Each row comes from the steps of one walk. Every step used is in the known rows, and no mark comes twice. Write the walk behind each row, first mark first.
In the rows, zero is written as 128.
Known rows
M/B/W: [122 145 146 122 154 138 125 162 143 145  79 111 129 181 141 117 124 160
 122  99 125 107  66 120  87 143 171 113 117 108  62  99 147 144 153]
Z/U/S: [106 104 161 164  89 114 118 113 121 121 127 102  97 125 111 134 160 171
 154 109 119 183 190 173 130 127 120 126 111 134  84 100 153 123  57]
P/S/N/H: [148 159 131 161 146 135  93 125 184 188 159 116 113 117 161 117 117 132
 136  82 171 151 148 129 149  60 111 119 135 136 164  73 117 132 113]
N/F: [120 144 150 147 136 106 123 114 143 109 152 120 141  87 150  89 139 141
 127  85 129 137 131  92 126 117 119 104 122 188  96 147 121 155 119]
M/P/S/U: [118 136 127 164 118 137 117 143 163 182 151 132 119 153 143 139  78 118
 142 114 111 130 134 153 156  36 104 105 142 175 227  83  85 128 144]
Y/U/S/P: [143 123 150 191 161 126 117  96 158  86 101  89 107  98 127 141 187 124
 153 134 133 159 163 168 145 151 115 120 115 136 119 146 158 130  84]
S/U/Z: [124 116 141 144  92 102 116 114  99 129 162 113 135 144 149  95 159 159
 120  88 114 145 204 151 121 102  80 115 143 122 135  84  99 142  94]
V/J/U/H/N/S: [145 145 157 154 149 108  88 140 150 149 172  67 178  75 149  61 132 155
 183 105 166 199 142 122 147 105  88 119 198 138 100 140 137 145 116]
U/C: [114 137 119 132  76 124 151 115 123 124 166 115 153 105 146 139 119 109
 169 107 129 114 150 144 157 143 119 152 132 146  79 121 171 135 101]
V/J/U/C: [141 142 142 133 135 111 110 139 145 135 176  69 165  69 157  93 116 116
 183 110 155 164 133 110 152 110 107 165 208 149 103 145 137 117 129]
Y/U: [141 133 130 143 149 134 141 107 125  88 129 101 133  98 132 114 180 113
 151 129 131 137 158 137 130 161 115 150 126 155  91 171 126 128  72]
P/S: [131 133 124 154 129 138 106 128 162 161 150 131 115 130 133 148 103 117
 133 121 128 137 126 146 143  79 122 114 139 153 181 109 113 112 125]
Z/U/S/N/F: [106 122 171 170  99 117 108 114 135 132 139 100  95 121 132 108 166 174
 154  76 138 195 196 155 135 114 112 120  98 141  70  90 151 132  44]
V/J: [142 130 129 128 164 115 112 147 152 144 143  89 131 119 143 112 108 126
 146 118 141 169 121 103 122 127 114 142 173 132 139 148 118 111 133]
H/N/F: [116 160 180 158 150 123  97 123 151 114 143 136 165 112 150  63 149 176
 126  66 150 139 126 117 119 119 105  73 134 195  84 126 152 182  99]
K/N/J/U/C: [149 187 181 152 132 100 108 104 122 155 158 133 191 126 152  44 144 162
 113 126 146  73 148 115 141 104 114 116 170 182 104 118 169 125  73]
N/S/U: [157 122 114 132 125 118  92 104  96 123 187  90 118 144 159  92 149 162
 131  95 147 151 182 127 131 121 103  84 113 118 170  72 145 132 156]
U/H/N/J/V: [114 159 179 193 111 106 107 119 136 165 131 134 175 124 139  64 142 171
 137 106 135 171 155 150 141 126  78  80 140 174  78 121 146 174  58]
C/U/S/P: [116  91 173 200  92 123  87 116 153  97 118 111  83 113 114 137 160 141
 162 143  98 135 132 168 151 121 110  86  92 111 171  89 143 116  92]
H/N/J: [131 162 183 162 148 128  88 116 126 137 128 147 156 158 141  65 140 168
  97  90 147 124 135 120 127 127 114  81 139 198 121 109 158 147 117]
M/P/S/N/H: [131 150 133 172 134 144 119 148 192 207 144 123 121 136 146 134  79 118
 149 103 143 140 125 140 164  38 111 114 134 165 195  79  99 134 138]
H/N/S: [141 140 157 151 148 139  84 123 133 129 155 115 153 145 139  82 148 181
 136  90 164 151 138 142 127 138 109  64 122 147 117  95 179 158 127]
Y/U/H/N/J: [131 155 161 181 129 122 130  96 126 109 129 110 173  95 133  68 193 147
 158 110 135 160 182 156 143 157  85 114 127 178  53 167 142 167  24]
Z/U/H: [ 99 114 146 160  55 119 138 122 105 145 151 117 134 114 111  99 148 168
 185 104 108 185 195 165 136 122 100 128 118 140  59 133 129 147  14]
M/P/S: [118 133 129 167 124 145 128 151 178 187 138 133 122 145 126 156  69 108
 148 132 113 131 108 153 159  52 119 110 136 176 207 105  96 121 148]
M/B: [117 133 146 123 139 130 141 157 141 143  83 126 130 160 139 111 125 152
 131 116 123 113  86 128 104 136 159 123 122 131 105 115 139 139 136]
C/U/J: [102 113 187 166  86 137  91 101 123 109 147 102  90 112 140 105 166 122
 141 148  91 132 154 162 136 135 105 109 116 144 131  97 117 123  70]
S/U: [130 135 124 122 117 113 107 113  99 116 155 128 122 143 162  95 145 148
 114  93 125 125 179 127 122  95  97 118 140 127 169  83 107 142 121]
C/U/S/N/F: [111 114 183 184  95 118  88 115 153 103 135 105  96 101 135 104 178 151
 154 107 122 148 149 149 149 120 100  96  80 121 120  80 136 128  66]
Z/U/H/N/S/P: [109 117 161 187  69 129 107 120 119 146 161 113 136 128 117  82 151 190
 194  86 122 195 193 173 140 120  92  85 114 147  79 118 158 159  23]
H/N/S/P: [147 136 158 173 154 147  71 125 148 133 151 119 139 153 139  90 137 175
 144  91 159 151 128 143 134 127 111  48 121 145 154  96 185 154 140]
C/U/H: [102 106 157 174  49 119 118 122 121 115 147 122 134  93 115  94 160 144
 183 137  92 137 149 159 150 128  87 105  99 119 109 121 113 143  36]
P/S/U/C: [126 143 117 152  97 125 101 111 140 149 187 124 123 128 164 130 111 123
 143  86 127 129 172 154 153  63  96 118 149 161 184  74 119 125 108]
C/U/S: [110  96 173 179  84 115  99 115 138  93 123 107  97 104 114 129 171 147
 154 141 103 136 143 166 144 133 108 103  92 114 133  89 136 120  79]

Write each row's walk
[164 110 117 169 142 140  87 116 137 137 163  96 102 145 135 128 123 138
 153 121 142 152 133 130 146 128 129  68 103 115 195 104 169 116 178]	N/S/P
[143 124 157 147 144 105 106 146 149 145 163  65 161  82 140  89 130 132
 167 116 147 183 140 118 137 107  99 151 208 135 104 150 110 114 124]	V/J/U/Z
[132 139 121 149 122 127  90 118 143 152 169 130 111 140 156 124 115 132
 124  97 126 136 161 146 139  55 100 107 147 152 210  77  98 122 121]	P/S/U
[129 138 135 164 119 122 149 103 127 104 129 100 159  80 127  99 187 127
 174 128 126 162 179 160 144 158  92 137 121 144  55 178 127 158  29]	Y/U/H
[108 112 171 185  59 125  97 120 124 116 160 116 146 103 120  72 170 170
 187 119 110 149 153 166 149 134  78  74  96 128 103 106 138 158  37]	C/U/H/N/S
[130 145 165 157 156 139 122  81 129  99 130  82 115  98 153 110 193 105
 131 140 125 156 185 162 129 164 110 142 139 170  79 153 132 137  62]	Y/U/J
[115 144 189 168 160 124  89 100 148 157 133  83  84 129 175 125 138 105
  95 156 120 177 152 153 114 139 107 121 166 174 122  98 127 121 112]	U/J/V
[130 119 169 155  99 113 118 126 123 128 157  93 172  72 123  95 158 136
 156 127 135 151 155 150 150 100 106 142 178 135  75 131 117 133 114]	J/U/Z
[136 152 128 153 141 151  92 135 177 184 156 133 108 145 152 132 108 116
 134  94 155 152 134 139 153  66 115 116 124 133 178  87 115 110 111]	P/S/N
[140 159 174 170 110 102 105  99 104 146 144 124 167 100 140  58 143 138
 117 121 133 132 159 112 161 102 112 118 158 193 109 126 130 130 125]	N/J/U/H
[151 181 194 163 153  93  95 104 132 154 133 131 177 130 143  50 155 177
  95 135 149  89 148 124 134 100 115 101 164 168 117 109 167 126  82]	K/N/J/U/S
[120 142 118 124  81 110 123 105  95 113 181 119 140 126 174 101 139 135
 144  78 126 116 193 139 143 106  91 135 142 140 133  79 137 147 102]	S/U/C
[113 109 175 177  92 124  89 120 148 110 127 108  92 114 127 117 175 147
 155 124 121 146 148 162 150 124 102 105  81 100 131  73 138 119  69]	C/U/S/N
[112  98 162 187  96 122 105 115 136 125 124 105  82 133 111 142 149 164
 163 110 113 182 179 173 137 115 122 110 111 132 121 101 159 119  69]	Z/U/S/P
[118 145 155 175 100 119 109 119 134 152 147 120 183 113 128  74 151 185
 166 100 147 180 165 171 147 130  82  66 117 125  71 115 165 192  67]	U/H/N/S
[142 144 155 148 143 132  74 117 118 123 168 115 150 151 155  65 156 191
 129  73 163 150 162 142 124 122  93  59 128 146 137  75 168 165 124]	H/N/S/U
[147 138 145 131 162 112  99 146 148 137 159  75 151  80 148  89 120 125
 163 120 154 171 123 102 138 103 111 153 206 140 127 149 115 114 142]	V/J/U
[100 132 173 177  65 119 118 115 104 148 150 127 148 129 117  68 155 187
 169  86 117 183 199 162 135 122  93 106 123 174  55 124 144 156   8]	Z/U/H/N/J
[122 145 131 166 131 154 119 156 187 204 142 133 118 156 140 145  73 107
 149 113 131 141 114 148 166  43 114 112 126 162 203  90  97 119 138]	M/P/S/N
[122 150 137 170 107 122  86 117 148 163 169 135 139 132 155 101 125 155
 139  86 130 154 174 166 146  52  79  85 149 153 178  77 109 155  84]	P/S/U/H/N
[136 150 172 154 146 134  65 104 120 128 168 105 141 152 165  63 162 187
 120  78 160 159 176 154 123 124  91  56 134 154 130  65 171 169 119]	H/N/S/U/J
[133 144 173 171 170 131 113  88 140 109 133  68 101  99 166 111 188  98
 128 147 125 172 175 154 121 169 100 145 152 187  87 150 125 122  59]	Y/U/J/V
[134 147 175 156 137 118  89 118 151 127 130  95 142  73 144 102 166 141
 144 115 171 164 150 151 164  86 115 133 153 111  97  89 152 138 131]	J/U/S/N
[148 132 160 164 169 107  83 139 173 136 139  67 134  81 145 108 125 132
 165 123 155 186 125 123 148  95 111 132 198 127 146 131 138 115 152]	V/J/U/S/P
[145 168 152 144 149 137  98 122 134 173 137 137 117 166 163  80 134 127
 100  83 163 138 149  96 146 111 120 123 107 147 136  92 133 108 120]	S/N/J
[124 148 145 160 127 131  77 101 145 160 170 116  99 139 170 121 123 126
 110 104 122 148 179 163 138  57  97 101 156 163 201  64 102 128 114]	P/S/U/J
[155 149 163 154 174  97  86 133 172 147 147  55 144  63 161  85 141 147
 159 100 183 193 147 112 145  92 102 147 199 121 108 109 135 133 137]	V/J/U/S/N/H
[146 161 146 174 154 138  78 128 175 199 159 128  98 157 165 115 104 112
 111  96 153 155 134 118 150  69 110 113 133 178 192  82 112  89 118]	P/S/N/J/V
[101 115 135 141  48 128 145 116  99 124 176 108 126 118 129 121 136 140
 190  91 113 151 190 153 142 136 117 158 124 163  58 122 157 122  37]	Z/U/C
[118 122 166 170 100 113 110 111 135 140 133  92  95 116 131 111 168 180
 156  82 148 192 205 160 133 113 112 131 108 123  71  76 155 138  47]	Z/U/S/N/H
[117 140 129 143  88 101 115 110 101 132 155 128 149 123 156  80 152 161
 138  91 121 149 198 150 135  92  74 106 136 116 134  90 108 173  79]	S/U/H
[118 147 159 136 124 118  89  89 103 127 156 108 103 142 182  91 158 140
  95 103 119 143 204 152 121  98  92 110 153 141 156  65 112 151 113]	S/U/J
[143 176 166 156 132 129  93 119 133 175 147 128 145 129 165  56 145 132
 122  85 169 152 160 106 165  92 107 125 128 147 109  97 133 125 106]	S/N/J/U/H
[140 168 150 177 129 137  83 120 166 196 164 130 131 128 157  96 116 122
 132  90 156 158 151 134 171  52 104 110 138 164 164  88 117 115 104]	P/S/N/J/U/H
[115 141 149 181 132 134 103 135 172 194 153 115 100 153 161 138  80 109
 129 124 109 149 139 159 149  40  95 104 158 195 226  72  83 122 138]	M/P/S/U/J/V
